What can hang from each mark:
k_538: k_297 k_384
k_297: k_187
k_811: k_85 k_457
k_958: k_384 k_923
k_923: k_131 k_958
k_131: k_923
k_457: k_811
k_384: k_85 k_187 k_436 k_958

Each row was made from one small tree. Brackets hold a mark, then the marks that hang from it, in the order of their numbers. Every link used is in the known rows. Write each row's tree.
(in the rows, 128 means zero)
Known rows:
[k_923 k_131]: [176 150  99 187 122  94 124 177 158 134 135 136 137 113 155 144 133  99
 117 129 137  89 145]
[k_811 k_85]: [152 141  97 163 121  96 127 191 155 121 133 166 122 108 146 147 120 107
 117 163 128  81 146]
[k_923 k_131 k_958]: [186 147  93 167 132  73 116 171 170 117 124 137 145 106 152 143 147 103
 110 123 121  87 146]
[k_384 k_85 [k_958 k_923]]: [173 147 107 161 147  80 115 189 161 149  99 163 160  96 136 153 117  85
 116 139 141  86 127]
[k_457 [k_811 k_85]]: [155 133  84 183 109 102 133 188 149 121 144 166 131 104 141 148 125 100
  95 158 136  76 154]
[k_958 k_923]: [151 152 118 172 141  94 118 186 146 142 118 151 139 109 134 143 125 100
 125 143 122  92 135]
[k_384 k_187 k_436 k_958]: [181 134  98 165 157  84  95 171 163 119  87 138 133 120 144 154 119  72
  92 156 115  55 132]
[k_384 k_85]: [165 149  97 165 121 110 125 191 165 139 119 145 137  98 147 150 115  82
 121 146 145  93 124]
[k_811 k_85 k_457]: [156 145  92 169 120  98 127 212 140 133 140 177 113 110 132 149 118 117
 102 172 139  79 150]
[k_538 k_297 [k_384 k_187 k_436 k_958]]: [190 124  90 152 134  79  89 178 172 109  87 128 140 114 152 153 101  68
  85 149 116  79 113]
[k_538 [k_297 k_187]]: [142 147 117 176 125 109 111 192 173 119 133 157 116  91 140 138 122  81
 119 130 111 114 108]
[k_457 k_811]: [161 142  93 182 114 109 130 179 149 123 133 143 134 100 138 146 130  93
  96 141 135  86 141]
[k_923 k_131 [k_958 [k_384 k_187]]]: [213 147 105 155 132  77  99 167 167 119 127 125 161 119 165 141 146  88
 133 122 111 100 151]
[k_131 [k_923 [k_958 [k_384 k_187 k_436]]]]: [202 146 104 122 147  81  93 161 176 122 105 135 143 117 140 128 137  79
  93 148  95  73 141]
[k_384 k_85 k_187 k_436 [k_958 k_923]]: [180 137 102 178 164  82  91 181 165 155  79 148 158 118 138 160 110  56
 103 153 130  58 123]
[k_131 [k_923 k_958]]: [183 152  99 118 134  76 116 173 176 112 118 149 136  90 133 133 147 102
  85 144 108  81 130]
[k_958 [k_384 k_436] k_923]: [155 150 123 176 153  96 111 174 143 153 108 150 140 127 133 129 114  98
 133 144 117  91 152]
[k_958 k_384 [k_923 k_131]]: [180 157 123 186 133  87 118 177 144 158 137 145 160 123 150 132 132 107
 145 119 129 108 158]
[k_923 k_958]: [170 145 100 140 138  81 115 177 166 105 112 144 135  96 140 143 138 103
 112 141 111  90 135]
[k_538 [k_384 k_85 k_187 k_436 k_958]]: [204 125  69 155 134  87  99 166 183 135  79 134 161 110 155 161  94  58
  93 159 146  70 131]
[k_923 k_131 [k_958 k_384]]: [199 151 104 153 130  75 117 167 164 121 130 138 156 112 157 131 144 110
 131 115 118 107 160]
[k_538 k_297]: [152 149 119 161 122 103 117 202 155 114 127 139 117 101 144 143 121  92
 112 135 116 102 105]
[k_538 [k_297 k_187] k_384]: [159 138  98 164 109 104 113 180 183 118 129 151 131  87 148 139 108  84
 117 132 120 127 117]

Which tree is each row?
[194 138  95 148 147  94  93 172 176 133  95 134 154 117 151 144 119  64
 123 145 118  84 135] -> [k_923 [k_958 [k_384 k_85 k_187 k_436]]]
[168 132 103 161 146  69 100 181 162 129  86 148 147 111 135 142  99  89
  90 139 119  87 121] -> [k_538 k_297 [k_384 k_436 [k_958 k_923]]]
[185 153 121 166 134 105 104 190 154 161 118 143 168 117 151 147 115  67
 150 142 130 106 131] -> [k_958 [k_384 k_85 k_187] k_923]
[184 136 100 152 108 100 102 191 166 110 120 120 139 106 159 152 108  74
 111 146 120 108 106] -> [k_538 k_297 [k_384 k_187]]
[190 136  91 155 103 108 103 198 177 126 116 122 151 100 163 157 100  57
 113 144 141 109  96] -> [k_538 k_297 [k_384 k_85 k_187]]
[194 153 123 189 135  89 103 176 146 155 133 132 165 130 159 142 134  85
 146 125 120 102 152] -> [k_958 [k_384 k_187] [k_923 k_131]]
[219 145  95 159 126  85 101 175 177 136 124 128 173 113 168 147 137  71
 136 121 131 102 142] -> [k_923 k_131 [k_958 [k_384 k_85 k_187]]]
[198 143 111 186 149  66  97 177 155 142 112 140 165 119 152 157 137  81
 114 128 123  75 140] -> [k_384 k_187 [k_958 [k_923 k_131]]]
[177 145 114 183 150 107  95 181 157 168 101 140 159 129 145 144 106  59
 136 149 128  85 134] -> [k_958 [k_384 k_85 k_187 k_436] k_923]
[204 140  98 172 147  77  92 158 169 126 110 124 153 132 160 138 136  80
 119 129 108  80 156] -> [k_923 k_131 [k_958 [k_384 k_187 k_436]]]
[194 156 110 104 130  78 117 169 171 117 125 150 146  96 137 121 144 108
 106 136 106 101 144] -> [k_131 [k_923 [k_958 k_384]]]
[183 148 110 184 147  64 114 177 153 143 115 153 159 112 145 147 136 101
 111 122 130  81 148] -> [k_384 [k_958 [k_923 k_131]]]
[177 142 111 167 141 107 100 170 154 132 109 129 133 130 150 139 114  76
 127 153 113  83 144] -> [k_958 [k_384 k_187 k_436]]
[186 146 117 206 150  90  94 168 148 163 117 130 157 145 153 138 124  77
 132 131 118  80 155] -> [k_958 [k_384 k_187 k_436] [k_923 k_131]]
[176 129  93 168 122 101  93 182 169 118 103 118 131 120 155 149  99  65
  96 153 117  87 110] -> [k_538 k_297 [k_384 k_187 k_436]]
[156 131  82 181 119 114 107 178 196 142 109 150 135  96 147 141  90  59
 105 138 138 107 111] -> [k_538 [k_297 k_187] [k_384 k_85 k_436]]
[171 138  88 166 148  90 114 177 172 137  87 152 139 107 139 150 107  77
  94 148 142  63 130] -> [k_384 k_85 k_436 k_958]
[189 144  98 169 146  76 108 157 167 128 114 136 146 125 152 129 134 102
 117 122 115  88 163] -> [k_923 k_131 [k_958 [k_384 k_436]]]
[187 150 103 121 147  79 111 161 173 124 108 147 136 110 132 118 135 100
  92 143 102  80 147] -> [k_131 [k_923 [k_958 [k_384 k_436]]]]
[166 137 109 159 136  73 102 181 177 128 109 169 154  86 137 141 110  86
 111 125 115 120 121] -> [k_538 [k_297 k_187] [k_384 [k_958 k_923]]]
[204 134  89 151 132  77 100 180 171 147  92 143 183 101 152 162 105  67
 115 149 144  91 128] -> [k_538 [k_384 k_85 k_187 [k_958 k_923]]]
[177 151 107 205 143  97 112 176 158 182 117 145 163 131 150 135 113  81
 134 124 144  89 153] -> [k_958 [k_384 k_85 k_436] [k_923 k_131]]
[182 143 117 160 154  73  97 183 151 130  99 147 154 110 139 157 129  81
 115 147 113  76 130] -> [k_384 k_187 [k_958 k_923]]
